What can hang from each mark
sumu: dulek refon turagi viziba
nodu: gubon sumu
dimob: dabem sumu turagi viziba
dabem: dulek sumu turagi
turagi: dabem sumu
viziba: refon
refon: sumu viziba
dulek: dimob sumu turagi
gubon: nodu

Known rows, with every way that one mark hangs from another
{refon {sumu dulek turagi} viziba}: [ 22 -30   7 -46  13   3 -51 -19  14  36 -20  37  57  -4  15  14 -33 -23
  37 -31 -17 -13 -40 -32 -14  30   0  -4]
{turagi {dabem {sumu {dulek dimob} refon viziba}}}: [  1  -6  20 -77  15  20 -47 -32 -23  -2  -8  43  31  52 -16   8 -61 -41
  27 -23 -34  -9  10 -19  22  49  30   1]
{gubon {nodu {sumu turagi}}}: [ 13  -9   2 -29   9   1 -12 -10 -30  11 -23  42  38  19 -17  30  -8 -22
  33 -20   7   4 -11 -18  14 -13  22  14]
{dimob {turagi sumu} viziba}: [ 15  -3   5 -46 -27 -10   7   3  -7 -17  -4  16  51  11   0  33 -15 -29
 -16   8 -26 -27 -24  -4   2  33  20   6]
{viziba {refon {sumu {dulek {dimob dabem} turagi}}}}: [  7   0  -2 -26   8  -3 -59 -12  18 -15 -20  23  37  45  10  -7  -2 -51
   9   7 -23 -77 -49 -59 -14  41  10   4]
{turagi {dabem dulek} {sumu {refon viziba}}}: [ 37  -9  -8 -71  20  14 -24 -11 -16  27   1  54  55  13 -28   6 -19 -46
   2 -20  24  15  29  -5   9  47  10  33]
{refon {sumu turagi} viziba}: [ 32 -19 -11 -39   4  -6 -39  -7  21  11 -18  47  51 -17   6  16 -12 -29
  33 -33   0 -21 -36 -31 -12  30   1   5]
{nodu gubon {sumu dulek refon turagi viziba}}: [ -9  -8  15 -72  54  11 -54 -28 -23  62 -26  68  35  33  -5  18 -71  12
  46  18 -50  25  10  -5  -6   3  -1 -17]
{dulek dimob {turagi dabem {sumu viziba}}}: [ -3   1   4 -50   4  -2 -41 -20 -17 -41 -10  79  42  40 -33  12 -10 -53
   3  -3  16 -27  23  -6  23  23  43  20]
{nodu gubon {sumu {turagi dabem} viziba}}: [ -7 -16  16 -39  38  -8 -17  -6  -5  23 -20  83  40  28 -28  35 -28 -10
  46  28  -7  35  33   5   6   1   5   2]
{nodu gubon {sumu refon turagi viziba}}: [  0   3  -5 -66  46   4 -43 -17 -16  38 -24  78  31  20 -11  20 -47   6
  44  15 -35  18  16  -8  -4   3   2  -9]
{dimob {dabem turagi} viziba}: [  8   4  -4 -26 -18   0  24  18  -1   1  15  -8  57   0  -1  12 -17 -45
  12  -7 -10 -52  -9 -34  10  46  16  13]
{sumu dulek}: [  8 -15  12 -48  15   4 -29  -2 -15  29   5  19  43  18   2  38 -30 -34
  26 -15 -21 -23 -29 -29  -5  28  16  11]
{nodu gubon {sumu refon viziba}}: [ 13  12 -23 -67  43  -8 -31  -1 -11  35 -17  67  18  36 -17  18 -35  -5
  41  21 -27   8  10 -20  -6  14 -14  -5]
{sumu dulek refon viziba}: [  8 -10   5 -83  27  14 -61 -29 -17  44   9  34  32  26   4  14 -57  -8
  31 -12 -37  -3 -16 -30  -9  38  21  -8]
{dulek {dimob sumu} {turagi dabem}}: [ 11  -2  20 -19  -4  -6 -22   3  -5 -38 -29  62  52  25 -19  19  -8 -65
   8  -8   7 -45  -8 -26  17  18  39  17]
{sumu refon viziba}: [ 16   1 -15 -76  20   6 -52 -17  -9  20  10  44  27  13  -2  16 -33 -15
  29 -15 -22 -10 -11 -31  -6  37  22   0]
{refon {sumu {dulek dimob turagi}} viziba}: [ 28  -3 -12 -44   9  -8 -51  -8  10  -3 -39  43  53  25   7  -7 -27 -57
  25 -37 -13 -68 -49 -53   1  34   1   3]
{gubon nodu}: [ 27  -7 -13 -36  -3  -4 -12   6 -18   1  -4  23  42  23 -14  34  -1 -34
  26 -35   6 -11 -24 -34   3  17  23  18]
{dulek {sumu refon {turagi dabem} viziba}}: [ -6 -19  18 -73  16  27 -68 -32  -9  -4   7  66  49  25 -23   6 -36  -5
  18 -14 -10  16  10 -12   3  23  39  -6]
{nodu gubon sumu}: [ 13   6 -14 -31  29 -17   3  27 -11  21 -20  51  30  28 -18  42  -8 -32
  36  19 -12  -9  -3 -21  -3   3 -19  15]
{sumu refon turagi}: [  8  -5   5 -62  19  23 -47 -20 -21  28  -1  42  38  -3   7  26 -37 -20
  22 -26 -20 -11 -20 -18  -5  28  39  10]
{dulek {dimob {dabem turagi}} {sumu refon}}: [  3  16  -6 -46   0  20 -25  -2 -18 -19   5  20  47  33 -14 -10  -9 -45
  -8 -27 -19 -68  -3 -47  19  37  19   6]
{nodu gubon}: [ 12  -1 -10 -36  18 -13 -10  26   0  15 -10  42  44  18 -10  49 -16 -32
  30  -1 -20 -15 -10 -21 -11  20   0  15]
{sumu {turagi dabem} {viziba refon}}: [ -3 -33  14 -43   6   6 -58 -29  25  -1  10  58  42  11 -11  30 -15 -18
  32  11  -4  20   0 -16  -6  35  42  15]
{viziba {refon sumu}}: [ 29  -6 -31 -37   1  -7 -51   5  35  -1  -5  32  26  11  -3  20  16 -32
  32  -7  -9 -34 -61 -50 -36  45   2  19]
{dulek {turagi sumu}}: [ -2   9 -11 -46   1   7 -28   6 -22 -22  -8  55  45  16 -19  29  -4 -49
   5  -8   6 -36   0 -15   3  20  27  32]
{viziba {refon {sumu {dulek turagi}}}}: [  6  -4 -14 -43   9  11 -72  -2  26   6 -22  34  42  29   2   8 -13 -36
  32  -7 -27 -49 -62 -56 -35  43  10  17]
{gubon {nodu {sumu viziba}}}: [ 20  -4 -19 -43   7 -17 -15  -7 -18   2 -10  45  27  37 -26  19  -3 -16
  41  -7   6   4  -5 -32  12  -2   5   4]
{refon viziba}: [ 34 -15 -17 -41  -2 -15 -12   9   9   8   4  28  47   0   4  30  -9 -46
  25 -21   4 -20 -18 -35   5  35   1  16]

Rows
[ 16 -19  30 -30  -8 -10  -8 -19  11   1 -25   9  36  51   3  14 -25 -41
   3  39 -36 -22 -46 -26  10  35  16   0]  {nodu {sumu {dulek {dimob {turagi dabem} {viziba refon}}}}}
[  6   6  -1 -53  44  10 -27  -3 -23  42 -29  63  31  16  -9  29 -38 -11
  35   8 -29   8   2  -7  -5   4   1   6]  {nodu gubon {sumu refon turagi}}
[ 32  -1   7 -54  30 -13 -16 -11  -8  46 -50  41  40  50  12  12 -50 -25
  12  14 -60 -16 -15 -28  11  23 -25 -17]  {nodu gubon {sumu {dulek {dimob turagi}} {refon viziba}}}
[ -8  -6   2 -41  34 -11 -24  -2  -6  19 -22  76  40  18 -16  36 -31  -7
  47  20 -23  11  19  -6   2  -9  -2  -4]  {nodu gubon {sumu turagi viziba}}
[-16 -18  22 -48  43  -5 -37 -14 -12  43 -23  66  45  30  -9  33 -54   0
  49  24 -39  18  12  -4  -1  -8  -3 -12]  {nodu gubon {sumu dulek turagi viziba}}
[  3   5   0 -43  15  -5 -41 -23 -33  -9 -38  54  39  64 -20  -1 -30 -36
  34 -14 -11 -32 -10 -41  27 -10  21  -2]  {gubon {nodu {sumu {dulek dimob turagi} viziba}}}
[ 14 -26   3 -33   7  10 -57 -15  32   6 -10  51  38   7 -11  21   5 -27
  30  -5   3   0 -38 -26 -29  43  26  22]  {viziba {refon {sumu {turagi dabem}}}}
[ -9   0  -8 -44  -5   2 -10  -5  -8  -4  23  38  47  15 -24  14   1 -28
   6   4  -1 -23  41 -15   9  34  11  15]  {dimob {dabem {turagi {sumu viziba}}}}
[-12 -22  25 -57   4  11 -25  -8  -5  -3   5  36  44  40 -24  32 -47 -38
  40  -9 -22   7  18 -17  11  40  17   9]  {turagi {dabem {sumu dulek viziba}}}
[  9 -16  19 -38 -22   5 -18  -8   7 -33 -11   5  43  45  -7  17 -42 -64
  23   4 -24 -30 -33 -20  15  57  27  19]  {turagi {dabem {sumu {dulek {dimob {viziba refon}}}}}}
[-15  14 -20 -47  -4  15 -48  16  23 -46  -9  52  62  28 -26  17 -16 -58
  36 -13 -29 -49  10 -49   5  34  20  34]  {dabem {dulek turagi} {sumu {viziba refon}}}
[-23 -10  20 -38  -3   3 -15  -6  -5 -28  11  33  48  12  -1  32 -24 -29
  23  -5 -24 -17  34 -15  19  25  18  -2]  {dimob {dabem {sumu turagi viziba}}}
[-24 -24  19 -52  -3  18 -65 -24  16 -10  -2  37  49  22   1  32 -46 -21
  43  -2 -50  -3  -6 -23  -2  34  25   7]  {dabem {sumu dulek turagi {viziba refon}}}
[ 17   2   9 -36  21 -21   2   7 -20  16 -35  26  39  43  -3  21 -51 -39
  30  20 -30 -34 -31 -14  12   5  -9  -6]  {nodu gubon {sumu {dulek {dimob viziba}}}}
[ 19 -15  23 -37 -18  -6  17   8   6  -1  -3  11  54  15   0  33 -23 -37
   0   6 -21 -14 -27 -18   3  45  28   7]  {dimob {turagi dabem} viziba}
[-11 -16  21 -27  -3  -9 -54 -13  24 -13  -2  33  54  39   8   9 -21 -21
  13  42 -32 -30  -1 -44 -10  32  12 -10]  {dimob dabem {sumu {dulek turagi} {viziba refon}}}
[ -9 -34  46 -51  20   7 -54 -44 -15  13  -4  57  49  27  -6  24 -48 -28
  27 -13 -16  -3   2  -6  18  18  49  -5]  {sumu {dulek dimob} {turagi dabem} viziba}
[ 32   6   3 -46   6  -4 -38 -11 -16  -5 -19  44  31  13   0  16 -20 -38
   7 -18 -19 -42 -29 -27   5  25  27  -1]  {dulek {dimob {sumu refon}}}
[ 10   6  10 -62   2  -8 -29 -34 -21 -13   4  37  29  40   5   8 -13 -18
 -32  15 -35 -31  18 -13  16  37  21 -18]  {dulek {dimob dabem {turagi {sumu refon viziba}}}}
[  3  -1  -1 -75   6  19 -31 -10  -8  -8   5  47  29  30 -25  17 -40 -33
  33 -18 -17   8  20 -19   9  54  21  13]  {turagi {dabem {sumu refon viziba}}}
[ 31   4  -2 -59  26   7 -33 -29 -52  32 -31  27  20  57 -10   2 -34 -29
  23 -25 -14 -16 -31 -33  18   8  16   1]  {gubon {nodu {sumu {dulek dimob} refon}}}
[  1 -19   0 -48   5   7 -55   1  29 -26  17  54  62  39 -42  13   4 -33
  21   6   3  -4   5 -36  -4  27  17  19]  {turagi {dabem {dulek {sumu {viziba refon}}}}}
[ -3  14  -9 -46  11  13 -26  15 -22 -14  -9  58  64  14 -30  24  -3 -58
   3 -21   8 -46  12 -18   7  13  26  40]  {dabem {dulek {turagi sumu}}}
[  1   2  25 -43  15  12 -35  -9 -20  16 -12  23  51  31  12   3 -40 -28
   0  11 -34 -35  -4 -36  -4  32  16  -9]  {dimob dabem {sumu {dulek turagi} refon}}
[  4 -30  35 -34  20  15 -16 -27 -37  38 -22  40  44  40 -24  27 -27 -20
  34  -9   8  35   0  -7  14  -3  26  12]  {gubon {nodu {sumu dulek {turagi dabem}}}}
[  8  18  10 -38  18  11 -21  12 -14   2 -12  38  64  16  -5   2 -18 -43
  -4  -3 -15 -51  15 -41   2  25  17   8]  {dimob {dabem {dulek turagi}} {sumu refon}}
[ -1 -12  29 -67  20  19 -63 -27  -8  18 -17  61  51  38 -13   0 -58 -17
  23   6 -26   4   6 -26  -6  34  33  -7]  {dimob {sumu {dulek {turagi dabem}} refon viziba}}
[-14 -21  31 -30 -19  14 -15  -9   8 -18   5 -13  56  20  19  23 -45 -35
  16  17 -44 -25 -16 -18   7  47  19   3]  {dimob {dabem {sumu dulek turagi}} {viziba refon}}
[-11   0  15 -39   5  22 -15  15 -12 -14  -9  42  68  -4 -18  43 -25 -55
  29 -43 -22 -34  13 -17  14  16  27  29]  {dabem dulek {sumu turagi}}
[ 10 -18   9 -31 -25 -21 -42  -6  45 -18  -8  41  48  17   5  34   1  -9
   9  29 -52 -14 -25 -39 -20  32  14  -9]  {dimob {sumu {viziba refon}} turagi}
[  6   2 -16 -43  29 -23 -13  15  -1  15 -16  65  29  33 -22  34 -19 -17
  46  26 -18   0  11 -19  -1   3 -19   0]  {nodu gubon {sumu viziba}}
[ 18  -6 -14 -76   6  28 -38 -20 -16  47  -6  32  53  10  -9  -1 -41 -30
  15 -30 -17  -4   4 -19   2  54   5  22]  {dabem {turagi {sumu dulek {refon viziba}}}}
[  5 -12  -1 -41  12  -5 -28 -22 -22   5 -18  56  38  22 -20  22 -15  -6
  42 -13   1  13   4 -19  14 -14  21  -1]  {gubon {nodu {sumu turagi viziba}}}
[ 15  -5  -5 -62   0  22 -31 -10  -6   0 -13  37  49  -5   7  19 -47 -38
  29 -40 -25  -9   2 -20  15  43  14  14]  {dabem {sumu {refon viziba} turagi}}
[ 25  -2 -13 -67  10  18 -35 -15 -14   3 -12  61  47  20 -20  -1 -22 -47
   3 -11  21   3  18 -11  10  50  19  31]  {dulek {turagi dabem {sumu {refon viziba}}}}
